(in the rows, 128 means zero)
Known rows, with every step that occurs:
lozosu tikuv butuv nudi: [139  92  74 171  92 135 110 140 151 156 103  69 149 136 129 117 128 184
 107  98 174 104 142 175 155  90 144 157 131 116 126  51 158 119 130 119
 139 119  92  91 153 100 141 173 174 149 163 140 111 157 130 148 110 129
 131 122 104 119 152  66 119 152  76 102  81 147 159 162 150 134 187 161
  81 122]
lozosu tikuv: [147 107 102 131 109 117 110 135 143 155 129  93 130 135 108 126 131 159
 128 115 134 145 113 149 148 105 143 136 110 149 149  74 141 125 137 133
 129 127 135 131 146 143 136 171 132 137 131 142  97 161 149 130 132 147
 121 112 134 105 125  88 107 152  58 143  95 140 145 133 124 116 142 136
 102 106]
kabab sipe tikuv: [ 95 107 100 122 110 100 122 168 154 107 129 112 125 110 124 157 133 141
 123  94 146 141 138 159 130 117 159 116  81 166 120  83 145 124 148 163
 144 143 130 108  96 180 167 127 135 120 188 171 119 133 105 112 141 121
 135 108 141 131 158 155 121 112 116 141 102 138 124 137 139 125 109 156
 132  98]
kabab sipe kasivo: [ 82  87  90 127 104 120  99 178 115  97 131 116 137 143 133 137 133 144
 143 122 104 150 132 151 140 109 139 130  68 165 126  85 118 113 169 128
 173 139 120 120 109 176 134 132 143 133 183 148  98 138  90 126 132  92
 142  89 154 115 171 147 164 130  87 176  82 134 126 109 133 118  86 154
  99  77]
butuv kabab sipe: [101 101 121 138 110 103 117 153 162 137 102 103 111 112 128 176 113 129
 119 144 135 133 152 171 134 124 167 107  98 169  83  93 148  92 153 127
 131 122 139 141 126 146 133 153 137 121 204 151 139 150  84 132 126 121
 137  83 147 116 129 124 149 136  98 149  90 132 119 178 134 153 130 149
  73 117]
kabab sipe kasivo gibo: [ 63 107  85 115  75 115 130 189  92 114 108 109 127 146 139 113 133 144
 136 141 129 137 125 152 139 112 146 146  87 165 138  97  89 122 171 127
 176 136 112 137  75 188 119 127 143 113 171 141 119 141  81 119 129  88
 164  99 147 126 194 129 154 127  71 176  72 118 132 110 155  83  86 140
 106  77]
kabab sipe tikuv butuv: [108 110  66 138  97  83 117 163 165 105 104  98 133  82 130 136 136 163
 128  85 172 129 157 194 120 115 153 124  72 150 120  50 151 143 134 151
 156 145  99  74 126 155 168 124 162 120 179 182 117 131  96 127 123 117
 132 139 133 121 172 137 137 117 135 127  88 120 120 107 154 117 150 173
 122 104]
sipe kasivo gibo tikuv lozosu: [101 120  97 118  49 143 173 154  54 112 131 106 129 127 121  84 168 160
 131 147 144 127 139 149 131 150 108 166 103  95 173 169  98 129 133 118
 137 100  68 114 106 176  73 116 101 117 151 133 127 175 104 112 131 108
 182 135 119 147 218 128 150 147 126 160  69 121 187 103 163  68 148 101
 124  59]
tikuv butuv kabab sipe kasivo: [ 92  97  72 149  77 120 122 164 126 113  93 102 136 116 160 158 128 160
 157 125 126 127 149 198 150 121 140 125  79 137 117  54 134 102 170 113
 182 135  72  85 130 128 139 139 160 123 201 161 131 154  69 134 117  87
 165 120 141 109 170 127 178 130 109 147  53 113 114 139 128 131 152 158
  73  70]
kabab sipe tikuv lozosu: [104 117 105 110 100 107 132 156 163 107 149  83 125 118 128 141 157 154
 139  98 163 132 153 155 122 121 144 122  67 176 138  91 142 115 125 148
 105 117 115  88 144 162 148 124 117 130 198 193 107 127 109  81 139 114
 144 102 138 116 145 161 152 131 101 137 103 141 148 115 140 135 154 142
 125  97]
lozosu tikuv sipe kasivo gibo: [128 107  49 121  43 124 129 185  86 146 112  92 122 156 108 125 166 163
 110 105 146 134 129 177 124 120 132 140 144 101 166  66  86 127 180 128
 151 118 109 118  83 149 111 178 112 105 147 127  90 147 134  95 107  79
 178 138 129 114 167  75 138 149  60 162  77 113 157 125 104  87 117 119
 110  75]
butuv tikuv sipe kasivo gibo: [104 116  66 108  62 120 120 181  60 111 137  92 124 124 132 151 170 157
 109  91 172 106 143 186  97 151 136 130 138 116 154  82  94 111 177 127
 170 108 101 121  65 152 103 150  94 103 140 155  89 131 143  98 124  54
 198 129 140 132 191 127 135 135 154 147  82 114 140 135 109 108 121 126
 111  83]
gibo kasivo: [134 114 106 127 102 136 110 108 123 134 140 126 139 103  97 118 123 133
 100 119 136 114 160 160 148 132 145 117  97  97 132 110 125 103 149 105
 150 133 101 109 126 204 111 100 122 117 149 142 118 134 128 152 157 117
 136 120 133 120 144 120 163 141 123 148 123 143 143 132 133 100 125 134
 117  93]
tikuv butuv nudi sipe kasivo: [ 92  85  55 158  84 173 111 204  80 124 105  91 163 147 138 129 137 171
 139  78 125 106 134 177 156 123 142 162  95  84 138  60 175 105 154  85
 181 130  49  93  95 114 161 139 153 162 160 136 119 147  71 166  87 103
 165 116 142 126 180 113 177 132 116 127  48 147 125 159 150 114 139 163
 102  97]
butuv tikuv: [132 113 116 113 128 110  95 135 114 117 160 104 128 104 130 152 126 143
 116  98 156 109 126 153 126 130 132 131 116 153 136  87 145 107 136 129
 132 119 106 150 118 151 122 147 113 133 124 161 101 148 151 128 151 113
 138 105 137 128 151 131 108 135 143 141 101 152 120 149 129 153 139 140
 100 114]
kasivo gibo tikuv butuv: [115 134  75 148  59 101 152 143  94 160  87 113 112  78 142  79 142 167
 118 147 189 111 156 186 123 129 128 158 113  88 138 141 120 156 118 132
 169 133  68  96 105 180 107 104 153 109 134 113 151 180 111 171 127 128
 135 172 108 158 207 115 115 136 155 135  80 110 147 123 179  60 166 137
 143 110]
tunizop tikuv sipe: [145  69  84 141 108 128  90 138 119 151 130 110 125 109 110 167 161 155
 119  96 172 127 168 175 120 125 140 103 101 122 118  63 149 133 133 129
 157 125 111  82 103 143 116 153 104 102 182  94 121 121 139 113 141 116
 124 172 151 111 163 144 143 134 142 117 102 125 170 133 110 118 125 159
 151 137]
lozosu tikuv butuv kabab sipe kasivo gibo: [ 93 110  68 137  40 106 146 188 133 150  80  82 129 142 159 133 124 176
 124 139 150 144 121 200 146 110 154 150 121 145 136  47  96 109 170 132
 183 130  97  97 119 149 137 164 155  98 192 154 112 163  76  99 115 101
 173 110 139 110 168  64 162 145  20 149  38  97 122 141 144 109 167 146
  57  57]
nudi butuv tikuv: [136 100 103 112 109 102 102 144 118 101 156  99 135 125 119 169 127 142
 121  80 147 111 135 144 112 128 128 118 126 141 139  74 158  93 131  94
 145 105  92 123 127 137 134 129 115 130 121 171  79 176 148 125 131 138
 131  98 156 121 118 111  83 139 172 129  94 130 136 127 150 137 112 127
  83 108]
tikuv butuv nudi: [130  99  67 169 103 145 109 140 124 146 110  98 151 112 132 118 132 170
 105  93 179  95 166 174 145 119 136 140 113 120 113  79 167 122 135 111
 146 117  83 102 122 107 123 140 169 151 147 133 135 161 114 176 110 106
 138 132  99 136 169 113 126 138 145 113  78 150 153 148 161 142 169 161
 103 126]
butuv nudi sipe kasivo gibo: [ 78  87  76 130  61 190 133 217  61 133 114  93 153 179 141 126 128 155
 125 103 133 117 114 155 147 137 151 160 126 103 131 100 142  97 158  90
 159 117  75 149  40 160 132 126 125 150 153 113 126 143  68 149  89  96
 176  90 159 152 195 100 171 136  68 150  51 132 125 168 158  89  82 138
 100  80]
nudi butuv: [139  94 101 135 104 114 117 145 118 127 135 118 129 134 109 143 123 136
 125  92 123 117 140 136 121 125 137 107 112 139 124  87 166 108 137  89
 131 106  99 126 142 134 131 127 132 137 131 135 117 167 116 134 119 141
 116 111 153 119 126 110  99 137 146 128  97 123 158 102 160 109  92 122
 111  99]
tunizop tikuv: [132  75 123 133 131 138 103 119 120 137 150 124 130 116 124 150 129 160
 124 114 154 124 120 161 158 123 138 116  82 143 124  89 154 136 122 120
 152 133 100 120 114 165 122 150 120 117 166 107 122 154 134 130 157 143
 113 142 154 115 167 150 147 135 115 125  89 136 151 119 148 117 127 157
 148 116]
tikuv sipe kasivo gibo: [105 114  56 124  51 137 126 179  58 138 117 110 116 129 114 125 160 149
 116 103 154 118 158 173 120 144 138 136 133  95 141  96  98 117 180 118
 158 118  99 108  59 157  97 137 113 105 145 125 106 142 115 108 113  58
 187 146 151 126 193 126 154 132 135 164  78 107 170 116 121  85 112 126
 111  90]
nudi butuv kabab sipe kasivo: [ 83  76 101 132  77 126 133 183 117 110 125 107 132 162 127 193 119 129
 134 122  97 134 144 166 143 124 158 101 103 160 114  71 139  72 168  84
 171 114 108 112 123 139 137 143 134 132 207 155 108 168  51 105 114 110
 153  89 165 110 128 114 153 126 101 156  53 101 124 127 137 132  81 127
  58  75]

Rows:
[ 91  88  48 144  35 165 132 213  96 151  94  69 150 179 153 107 129 191
 123  94 145 119 106 189 153 105 147 189 114  78 159  54 132 111 146 110
 177 121  56 103  96 132 161 141 160 142 138 125 109 149  88 136  92 113
 175 117 134 133 185  51 172 143  22 129  37 130 134 172 153  91 148 150
  85  84] => lozosu tikuv butuv nudi sipe kasivo gibo
[139 114  87 123 106  96  86 143 105 124 139  91 126  92 112 177 153 143
  98  85 176 112 171 172  99 136 137 118 129 122 127  62 138 110 152 128
 137 114 105 105 110 131 120 172  95 121 143 158  98 121 166 114 134  91
 150 129 132 112 141 129 113 139 186 123 114 134 146 164  93 147 145 138
 111 125] => butuv tikuv sipe
[129 104  92 150  87  84 124 156 184 158  81  68 126 117 148 163 111 170
 126 134 158 143 140 196 144  95 165 131 107 155 113  28 140 113 141 138
 153 126 118  87 176 126 156 186 168 125 197 162 120 154  99 128 131 133
 143 113 123 105 117  83 137 149  50 126  73 120 128 164 125 143 182 161
  64 102] => lozosu tikuv butuv kabab sipe
[100 118  76 161  32 131 171 167  66 128  89 112 125  96 155 114 145 169
 125 158 139 114 148 223 142 164 127 156 126  75 131 147 113 124 151 110
 185 113  51 108  88 158 102 129 131  94 156 121 140 196  77 158 116  97
 192 163 126 161 218 101 153 138 147 141  40  86 139 143 175  73 170 131
 116  49] => sipe kasivo gibo tikuv butuv kabab
[139 116 102 166  80 113 142 129 102 149  89 107 119  64 144 144 131 156
 115 154 145 109 171 207 137 147 132 128 116  90 108 124 167 117 122 120
 150 117  69 102 141 137 124 137 145 124 171 125 157 181 103 170 136 132
 148 167 111 139 159 115 129 136 160 126  68 105 146 168 147 117 195 143
 100  94] => gibo tikuv butuv kabab
[ 91 111  98 130  57 136 153 169  46 121 119 127 122 123 125 106 158 152
 115 155 120 139 125 166 139 149 126 157 124 109 158 157  96 137 142 121
 182 121  80 145  65 201  96 110 123 112 138 116 130 176 101 155 131 101
 168 132 137 159 212 121 138 128 134 177  77 107 146 103 162  58 106 130
 131  59] => sipe kasivo gibo tikuv
[159 108  71 144  99 104 117 138 146 170 104  88 137 115 116 112 137 183
 125 102 152 133 125 170 148  99 136 156 100 109 150  48 148 136 129 136
 149 129  91  86 172 115 137 169 154 136 137 151 107 161 145 136 124 134
 118 136 109 111 151  84 112 157  76 124  90 139 145 116 133 117 177 144
 103 123] => lozosu tikuv butuv
[135 100  65 135  69 127 102 176 104 137 128  90 129 144 100 145 164 158
 116 101 124 136 133 174 138 117 138 139 124 119 158  50 123 123 183 135
 156 122 102  95 115 131 131 185 118 126 162 138  71 143 143  92 108  90
 161 141 135  98 151  90 148 144  88 146  85 120 150 139  80 116 120 135
 103  84] => lozosu tikuv sipe kasivo
[ 90 114  86 163  62 110 146 164 100 109  84 104 129  91 163 144 136 155
 138 163 116 123 160 214 145 129 140 146  78 126 119  94 127 117 144 118
 204 140  76  94 126 148 130 135 151 112 231 133 141 163  41 150 137 114
 166 147 120 134 182 128 171 124 124 159  47 102 122 150 140 100 156 165
  87  67] => gibo tikuv butuv kabab sipe kasivo
[ 99  80  97 149  98 154 121 203 133 121 140  85 145 136 125 162 134 157
 112  62 148 113 132 170 136 133 149 129 116 102 115  91 188 107 140 125
 132 124  83 130  56 143 182 132 117 155 170 151 125 126  88 156 107 126
 156 110 151 143 150 126 125 113 115 114  84 145 128 191 144 134 135 162
 134 100] => butuv nudi sipe tikuv
[121  93 102 139  87 169 129 182 128 114 149  67 151 137 133 160 150 160
 115  57 169 110 142 160 147 148 145 138 109 100 131  95 192  86 118 115
  91  97  71 102 112 130 158 137 112 151 171 166 120 115  98 116 106 125
 169 104 147 129 137 135 159 134 109 108  76 155 157 169 148 139 167 142
 120  95] => butuv nudi sipe tikuv lozosu
[133 114  92 169  85 105 131 125 100 136 103 116 123  71 125  98 144 160
 119 136 156 119 157 188 135 125 121 147  90  84 128 127 150 150 116 132
 160 130  74  86 137 150 124 119 152 121 153 117 136 174 112 183 131 139
 128 168 102 143 194 131 123 144 184 137  77 123 142 122 161  93 163 156
 135 111] => gibo tikuv butuv
[137 110  80 164  86 119 143 158 149 131 119  97 124  79 146 166 136 180
 118  80 155  99 155 207 133 159 142 113 108 119 116  83 179 110 146 141
 135 114  76  78 119 130 155 145 134 108 159 170 138 162  92 144 116 120
 153 158 138 131 150 111 126 125 149 113  72 111 126 135 141 143 208 150
 122  84] => sipe tikuv butuv kabab
[ 83 105  54 166  34 150 158 170  53 120  97 100 143 119 157  94 163 179
 114 134 168  94 159 196 151 136 114 177 129  95 132 133 118 125 135 112
 195 119  54  97  75 156 101 104 158 133 163 109 138 163  76 172 113  92
 173 149 112 169 250 102 143 131 130 139  51 122 156 136 191  73 154 149
 113  72] => sipe kasivo gibo tikuv butuv nudi
[ 69 108  64 141  53 115 149 190 115 134  76 102 126 121 170 135 121 164
 141 147 146 130 155 193 140 133 146 134 112 140 109  73  96 112 180 115
 183 125  85 106 104 151 124 127 154  99 193 143 140 164  55 131 128  71
 179 121 144 129 190 104 176 134  77 150  45 102 126 130 163 104 147 143
  67  74] => tikuv butuv kabab sipe kasivo gibo
[111 110  86 149  97  90 115 157 153 145  80 102 124  94 155 158 107 154
 130 130 153 115 162 191 133 114 151 116  94 152  89  55 148 101 149 119
 152 128 105  93 150 130 134 143 169 118 207 154 141 142  78 143 132 109
 139 116 135 117 137 124 154 136 108 127  77 120 122 159 139 147 166 152
  74 110] => tikuv butuv kabab sipe
[ 87  81  82 143  91 189 108 206  86 118 139  88 152 169 133 147 132 149
 129  85 103 117 118 152 163 128 130 148  99 110 123  81 165  91 162  88
 151 118  83 142  71 133 144 133 129 163 162 131 118 147  82 154 101 109
 170  94 155 129 173 126 166 129 108 141  61 149 129 171 138 114  98 143
 104  89] => butuv nudi sipe kasivo
[ 93 115  59 141  38 136 145 212  39 131  81 102 132 109 142  84 145 165
 135 141 134 141 116 179 126 137 126 177  97  55 165 117 128 146 127 117
 199 129  27  94  89 182 149 103 134 114 135 120 132 163  68 162 109 118
 164 163 141 159 220 123 158 135 141 151  36 102 131 130 169  37 126 144
 139  55] => nudi sipe kasivo gibo tikuv butuv
[ 68  99  98 132  26 112 175 192  82 117  95 106 116 137 148 165 133 124
 129 177 122 134 148 195 130 140 139 117 118 140 120 135 105  90 155  99
 190 105  88 125  79 180 123 110 126 111 210 127 136 197  40 118 120 111
 164 111 155 158 167 105 139 121 106 163  44  77 140 140 166  82  82 115
  74  36] => nudi butuv kabab sipe kasivo gibo tikuv
[163 111  78 135  84 107  96 151 135 167 121  84 126 118  91 148 162 149
 107  88 153 138 142 171 119 108 142 128 128 115 142  57 140 125 151 142
 126 122 122  98 137 127 139 186 129 122 164 139 103 130 166 103 115 114
 138 139 121  94 116  88 124 158  91 128 110 137 167 154  86 125 137 140
  90 107] => lozosu tikuv sipe
[142  85 117 111 128 146 119 111 130 128 169 107 140 125 125 129 135 165
 126 105 168 123 127 137 143 130 127 127  87 132 141  93 159 127 110 114
 119 112  73  89 149 140  94 150 106 115 169 130 110 145 142  89 152 146
 127 139 135 112 151 156 159 153 108 114  95 134 192 113 146 134 171 138
 155 117] => tunizop tikuv lozosu
[144 101  81 117  89  88  91 159 103 119 139  90 133 114 106 188 156 133
 112  69 168 103 182 167  84 133 139 104 140 119 124  43 149  88 139 110
 138  96  95  89 124 119 130 146 103 126 136 169  69 150 148  98 127 110
 146 135 148 107 112 116  93 131 211 128  99 122 158 142 111 141 107 117
  75 110] => nudi butuv tikuv sipe
[123 130  89 137  47  93 139 157  82 164  90 106 102  88 120 114 164 132
  98 145 186 120 184 189 101 141 146 127 146  83 124 146 110 133 134 134
 146 114 111 108  74 176  96 128 109 110 148 100 156 151 112 141 130  98
 146 165 120 149 179 127 123 135 167 150  92 110 172 150 141  64 125 121
 150 108] => kasivo gibo tikuv sipe
[123 103  60 147  92 121 118 206 132 127 109  95 135  94 127 130 137 178
 146  57 141 127 120 180 124 134 142 135  87  81 137  63 186 130 127 142
 146 132  57  79 111 152 198 118 133 129 132 163 114 133  90 137 103 134
 140 156 147 127 149 125 133 125 157 112  66 122 121 139 149  96 156 160
 147  95] => nudi sipe tikuv butuv
[ 88 107  81 115  72 160 132 232  62 127 119 120 127 146 147 113 129 149
 144 102 118 142  90 137 138 141 133 152 108  96 147 104 116 123 160 104
 173 127  79 146  66 188 147 116 112 128 125 131 124 148  81 135 101  97
 169 108 162 140 185 117 164 142  81 174  52 113 122 135 136  63  96 127
 121  69] => nudi sipe kasivo gibo
[104 103  58 104  45 117 119 193  54 107 141  90 132 141 131 164 163 151
 112  80 165 103 151 183  93 141 121 129 154 118 156  65 105  94 167 101
 173  99  76 105  72 137 116 124  93 102 132 159  57 156 125  81 105  72
 181 118 158 123 166 107 113 136 169 142  64 103 156 116 133  93  82 116
  88  67] => nudi butuv tikuv sipe kasivo gibo
